Known rows, with every way that one mark hangs from another
q_965(q_185(q_723(q_358 q_359(q_940)))): [ 0.60 -2.93  1.37  1.52  1.19  2.09  0.21  0.31 -2.16  3.60 -0.67 -2.80
 -5.45  1.91  2.69 -0.12 -0.43 -0.89 -0.01 -0.67 -0.08 -2.71  0.00]
q_832(q_940(q_359(q_723))): [ 1.59  0.50  0.80  3.03 -0.39  3.70  0.78  0.28  0.79  4.72 -0.68 -1.75
 -4.86 -3.60  4.39  0.86  0.28 -3.06  3.92  1.31 -3.77 -4.19 -1.63]
q_965(q_185(q_723(q_358))): [ 1.15 -4.67  0.70  1.45  0.16  3.80 -0.82  0.26 -3.48  3.11  1.35 -2.56
 -3.91  0.28  5.95 -0.40  0.22 -1.53  0.50  3.93 -3.42 -2.56  0.04]
q_359(q_940 q_965(q_185)): [ 1.93 -2.35  1.51  0.46 -0.06  1.06  2.06  0.97 -0.62  2.85  0.90 -3.70
 -5.43 -2.05  0.93 -0.91 -0.35 -3.07  1.54  1.35  0.62 -3.72 -1.32]
q_965(q_185(q_723)): [ 2.73 -3.31  1.01  0.79 -1.94  2.77 -0.36 -0.44 -1.52  3.07  1.64 -2.67
 -4.52 -1.39  5.57 -0.12  0.60 -2.17  0.96  1.64 -3.02 -1.68 -0.97]
q_940(q_832): [ 2.88 -3.41  3.16  1.90  0.47  2.99  1.01  1.22 -0.62  3.79 -0.41  0.11
 -5.07 -3.25  4.13  0.17  0.59 -1.61  1.22  0.53 -2.26 -1.35 -0.94]
q_358(q_723(q_359)): [ 1.90 -3.68  2.78  0.11 -0.56  4.99  0.83  1.55 -0.88  5.98 -1.43 -0.33
 -4.14 -1.81  4.92  0.27  0.45 -2.22  0.55 -0.02 -0.49 -1.38 -1.54]
q_185(q_723(q_358) q_965): [ 0.91 -4.12  1.18  2.86  0.84  4.67  1.53  0.97 -5.68  2.14  1.70 -1.74
 -1.99 -0.52  7.80 -0.32  1.05 -0.25 -0.16  3.67 -4.54 -3.00 -0.28]
q_359(q_723(q_185(q_965)) q_940): [ 3.46 -0.61 -0.46  3.43  1.28  4.07  3.03  1.21  0.21  5.06 -3.50 -0.92
 -3.55 -2.31  6.00 -1.81  0.94 -2.88  2.15 -0.79 -0.23 -3.20 -0.94]
q_359(q_940(q_832) q_965(q_185)): [ 2.63 -2.53  2.82  0.87  1.42 -0.02  1.11  1.29 -0.45  2.41  0.88 -2.49
 -6.38 -2.14 -1.33 -0.77 -0.69 -3.11  0.72 -0.60  0.72 -2.49 -0.38]
q_185(q_723(q_359(q_940))): [ 2.80 -1.20  1.85  1.63 -1.74  1.95  2.43 -0.15 -1.46  3.72 -1.95 -2.22
 -4.81  0.64  3.51  0.49  0.58 -0.76  1.12 -3.52  0.19 -1.57 -1.93]
q_940(q_359 q_832): [ 3.23 -3.23  3.15  2.36  0.31  3.16 -0.40  0.82  0.28  2.87  2.27  0.52
 -5.82 -3.32  5.04  0.76  0.11 -2.26  1.63 -1.46 -4.02 -2.29 -0.62]
q_185(q_965): [ 1.32 -3.18  2.27  2.22  0.42  4.07  2.51  1.30 -1.56  2.72  1.62 -0.84
 -3.58 -4.35  7.16 -0.25  1.31 -1.21  0.71  2.76 -2.98 -3.09 -1.21]
q_723(q_185 q_358 q_359): [-0.88 -3.64  1.06  2.63  0.31  6.88  1.31  2.94 -0.40  6.10 -4.34  1.14
 -3.98 -0.45  5.36  0.18  0.93 -0.61 -0.07 -0.38 -2.13 -3.86  0.84]
q_832(q_940(q_359(q_723 q_965(q_185)))): [ 0.04  0.60  0.84  1.51 -0.36  2.47 -0.43  0.69  1.12  3.41  1.31 -3.32
 -5.42 -3.89  0.15  0.51 -0.57 -4.11  3.00  1.25 -3.22 -5.17 -0.08]
q_723(q_185): [ 2.40 -3.39  0.36  2.55 -1.49  5.25  1.86  1.79  0.13  5.42 -2.45  0.16
 -3.79 -2.51  7.00 -0.56  1.35 -2.07  1.69  0.72 -2.96 -2.99 -1.16]
q_359(q_723(q_358) q_940(q_832) q_965): [ 2.28 -1.80  1.42  1.98  3.17  3.16  1.99  1.35 -2.98  4.04 -3.58 -2.25
 -4.17 -0.29 -0.60 -1.08 -0.80 -2.32  1.95  0.29  1.05 -2.34  0.42]
q_359(q_940 q_965(q_185(q_723))): [ 3.05 -2.03  0.87  0.68 -1.77  0.57  1.51 -0.15 -2.55  2.00  1.36 -4.60
 -4.62 -0.02  1.35 -0.70 -0.19 -2.72  1.24 -0.10 -0.63 -2.42 -1.44]
q_358(q_723(q_359(q_940 q_965(q_185)))): [ 1.47 -2.78  2.54 -1.08  0.38  1.65  0.95  1.64 -0.66  4.54 -0.14 -2.95
 -5.50 -0.73 -0.61 -0.75 -0.90 -3.69  0.29 -1.20  2.13 -2.34 -1.02]
q_940(q_359(q_723) q_832): [ 4.04 -1.50  2.29  2.22  0.58  4.41 -0.91  0.16  0.97  3.97 -0.07  0.13
 -5.55 -3.23  4.57  0.10 -0.13 -3.09  2.85 -2.18 -2.59 -1.67 -0.16]
q_832(q_940(q_359(q_965))): [ 0.05 -0.72  1.90  2.50 -1.56  2.42  2.09  1.72 -1.11  2.67  1.75 -2.30
 -4.40 -3.66  1.77  1.52  0.34 -2.53  2.42  1.28 -5.06 -5.38 -1.70]

Rows
[ 1.62 -2.89 -0.86  2.88  0.75  7.40  0.98  1.71 -1.11  6.81 -5.31 -0.17
 -2.82 -0.88  6.72 -1.23  0.68 -2.26  2.27  2.48 -2.15 -3.15  0.52]	q_359(q_723(q_185 q_358))
[ 0.91 -3.32  3.05 -0.71 -1.32  4.77  1.60  2.17 -1.99  4.85 -1.08 -1.47
 -3.38 -1.95  1.78  0.32  0.27 -2.56  0.10 -0.86 -0.07 -2.02 -0.84]	q_358(q_723(q_359(q_965)))
[ 1.95 -1.60  2.76  3.62  2.54  2.35  2.14  2.79  0.91  3.93 -2.22  1.58
 -5.38 -1.91  2.38 -0.30  0.81 -1.09 -0.90 -5.47 -0.46 -2.42  0.27]	q_723(q_185(q_965) q_359(q_940(q_832)))
[ 1.92 -3.05  3.37  0.94  0.19  2.14 -1.78  1.25  0.45  1.63  4.51 -1.05
 -6.35 -3.56  1.25  0.33 -0.73 -3.36  0.64 -1.54 -3.35 -3.11  0.94]	q_940(q_359(q_965(q_185)) q_832)
[ 2.33 -1.72  3.83  1.95  1.35  1.23  2.00  1.31  0.77  4.22 -2.41 -0.10
 -6.51 -1.50  0.77  0.60 -0.03 -0.98  0.70 -3.96  1.40 -1.56 -0.91]	q_723(q_359(q_940(q_832)))
[-1.37 -2.71  2.31  0.69  1.91  2.91  1.48  2.01 -1.14  3.44 -1.01 -2.76
 -5.61 -0.23 -0.76 -0.18 -0.82 -1.48  0.15  0.30  1.41 -4.47  0.73]	q_723(q_358 q_359(q_940 q_965(q_185)))
[ 4.61 -1.10  1.70  2.12  1.76  2.05  1.62  0.05  0.12  4.89 -3.51 -1.30
 -5.51 -1.97  2.29 -1.07 -0.18 -2.77  2.95 -1.16  1.23 -0.89 -1.33]	q_359(q_723 q_940(q_832))
[ 0.32 -2.38  0.70  0.92  1.00  5.72 -1.44  0.74 -1.00  3.21  1.54 -2.63
 -4.48 -1.92  2.98 -0.50 -0.97 -3.56  2.21  2.18 -2.26 -4.58  1.51]	q_940(q_359(q_723(q_358) q_965(q_185)))
[ 3.82 -0.48  1.96  1.44  1.16  1.84  2.33  0.76 -0.99  3.77 -3.04 -2.21
 -4.73 -1.80 -0.64 -0.90 -0.45 -3.03  2.61 -1.99  1.59 -1.47 -0.75]	q_359(q_723 q_940(q_832) q_965)
[-0.82 -2.09  3.08 -0.42 -0.96  3.98  0.33  1.78  0.87  3.19  0.22 -1.73
 -5.47 -3.28  0.29  0.90  0.15 -1.77 -0.18 -0.75  0.04 -3.56  0.60]	q_723(q_359(q_965(q_185)))
[ 0.41 -2.55  1.79  2.87  1.78  2.63  2.46  1.01 -4.21  2.48 -0.08 -1.93
 -3.40  1.15  4.40 -0.13  0.51  0.25 -0.71 -1.04 -1.19 -2.96 -0.39]	q_185(q_723(q_358 q_359(q_940)) q_965)
[ 1.64 -1.21  3.91  1.20  0.73  1.27  2.65  1.85 -0.36  3.05 -2.06 -0.93
 -5.77 -1.65 -1.91  0.55 -0.27 -1.33  0.17 -4.51  1.42 -2.27 -0.39]	q_723(q_359(q_940(q_832) q_965))
[ 2.41 -1.49 -0.08  2.97  0.58  6.48  1.70  1.58  0.28  5.07 -2.74  0.19
 -2.60 -3.44  7.41 -1.09  1.47 -2.54  1.57  0.33 -2.19 -2.85  0.11]	q_359(q_723(q_185(q_965)))
[ 3.07 -2.16  2.86  1.58  0.70  0.82  2.90  1.45 -1.85  2.69 -0.96 -1.86
 -5.08 -1.77 -0.12 -0.44 -0.18 -2.30  1.34 -1.30  0.29 -2.15 -1.35]	q_359(q_940(q_832) q_965)
[ 1.50 -1.46  1.18 -0.08 -0.66  4.66  0.25  0.56  0.26  3.89 -0.64 -3.12
 -4.27 -3.47  1.75 -0.69 -0.08 -3.65  2.21  1.77  0.06 -2.78  0.39]	q_359(q_723 q_965(q_185))
[ 0.85 -2.41 -0.70  2.07  0.29  7.40  1.64  2.40 -2.06  5.62 -5.02 -1.02
 -2.13 -1.00  3.79 -1.22  0.41 -2.57  1.79  1.62 -1.59 -3.85  1.05]	q_359(q_723(q_185 q_358) q_965)
[-0.73 -3.06  2.21  2.38  0.86  5.15  1.22  1.35 -4.13  2.37  0.43 -0.77
 -2.77 -0.33  5.72  0.69  1.12  0.65 -1.35  0.25 -3.15 -2.85  0.61]	q_185(q_723(q_358 q_359) q_965)
[ 1.26 -2.71  2.08  0.52 -1.40  3.28 -0.54  0.96  0.29  1.85  4.03 -2.24
 -5.42 -3.45  3.34  0.21 -0.22 -3.35  1.51  0.49 -3.33 -4.41 -0.14]	q_940(q_359(q_965(q_185)))
[ 2.25 -2.30  1.36  0.71 -2.95  2.64 -1.18 -0.11 -1.65  1.07  4.90 -3.17
 -4.59 -1.43  3.79  0.37  0.08 -3.01  1.23 -1.01 -4.53 -3.26 -0.18]	q_940(q_359(q_965(q_185(q_723))))
[ 1.84 -1.14  2.20  2.30 -0.22  2.01  2.85  0.40 -2.30  2.15  0.23 -1.86
 -4.10 -0.55  4.30  0.34  0.82 -0.38 -0.13 -3.21 -0.54 -2.14 -1.35]	q_185(q_723(q_359(q_940)) q_965)
[ 2.52 -2.68  3.36  1.68 -0.53  3.20  0.26  1.48 -0.83  1.76  2.51 -0.43
 -5.02 -3.44  2.30  0.71 -0.15 -2.54  1.28 -2.13 -3.88 -2.86 -0.07]	q_940(q_359(q_965) q_832)
[ 1.90 -1.64 -1.00  2.57  1.40  5.25  3.01  2.11 -2.27  5.79 -5.55 -2.16
 -2.97  0.60  2.43 -1.88 -0.06 -2.92  2.55  0.72  0.04 -3.92 -0.01]	q_359(q_723(q_185 q_358) q_940 q_965)
[ 0.51 -2.40  0.73  1.18  0.77  6.50  1.98  1.38 -3.16  4.49 -2.85 -2.50
 -2.59 -1.67  2.97 -0.65  0.06 -2.06  2.16  3.52 -1.04 -3.53  0.33]	q_359(q_723(q_358) q_965)
[ 0.87 -1.96  0.20  0.88  2.22  3.33  1.23  0.84 -1.87  4.13 -1.72 -3.97
 -4.50 -0.44  0.57 -1.68 -1.06 -3.27  2.43  2.98  1.45 -3.89  0.27]	q_359(q_723(q_358) q_940 q_965(q_185))
[-1.36 -3.68  1.43  3.24  2.00  6.69  1.67  3.53 -1.09  4.60 -2.22  1.40
 -3.20 -1.50  6.16 -0.05  1.24 -0.20 -1.38 -0.10 -2.67 -4.33  1.33]	q_723(q_185(q_965) q_358 q_359)
[ 1.12 -2.18 -0.58  2.68 -0.19  7.37  0.27  2.06 -1.25  4.75 -2.43 -0.65
 -2.82 -1.03  4.92 -0.67 -0.08 -3.25  2.54 -0.37 -3.63 -4.59  1.18]	q_940(q_359(q_723(q_185 q_358) q_965))
[ 1.34 -3.25  1.63  0.32 -1.68  5.92  1.38  3.18 -0.85  6.16 -3.16 -0.20
 -3.05 -1.17  2.58 -0.38  0.65 -3.02 -0.21 -2.66 -1.06 -2.36 -0.22]	q_358(q_723(q_185 q_359(q_965)))
[ 0.86 -2.96  3.29  2.37  3.38  2.51  1.46  1.92 -1.30  4.45 -2.85 -0.01
 -6.00  0.19  1.10  0.13 -0.39 -0.40  0.17 -1.68  0.65 -2.37  0.04]	q_723(q_358 q_359(q_940(q_832)))
[ 1.77 -1.07  1.17  0.44 -0.91  4.64 -1.16  0.12  1.08  2.98  1.90 -2.60
 -5.12 -3.47  2.66 -0.22 -0.61 -4.22  2.69 -0.24 -2.02 -3.74  0.38]	q_940(q_359(q_723 q_965(q_185)))
[ 0.09 -2.33  1.99  2.81  0.09  5.74  1.89  2.80  0.89  4.38 -1.56  1.27
 -3.63 -3.36  5.94  0.18  1.62 -0.76 -0.74 -2.42 -2.42 -3.50  0.40]	q_723(q_185(q_965) q_359)
[-0.42 -2.69  1.17  3.67  3.07  4.55  2.99  3.04 -1.18  4.59 -2.83  0.31
 -4.01 -0.08  4.68 -0.76  0.63 -0.46 -0.59 -1.26 -1.03 -4.47  0.43]	q_723(q_185(q_965) q_358 q_359(q_940))
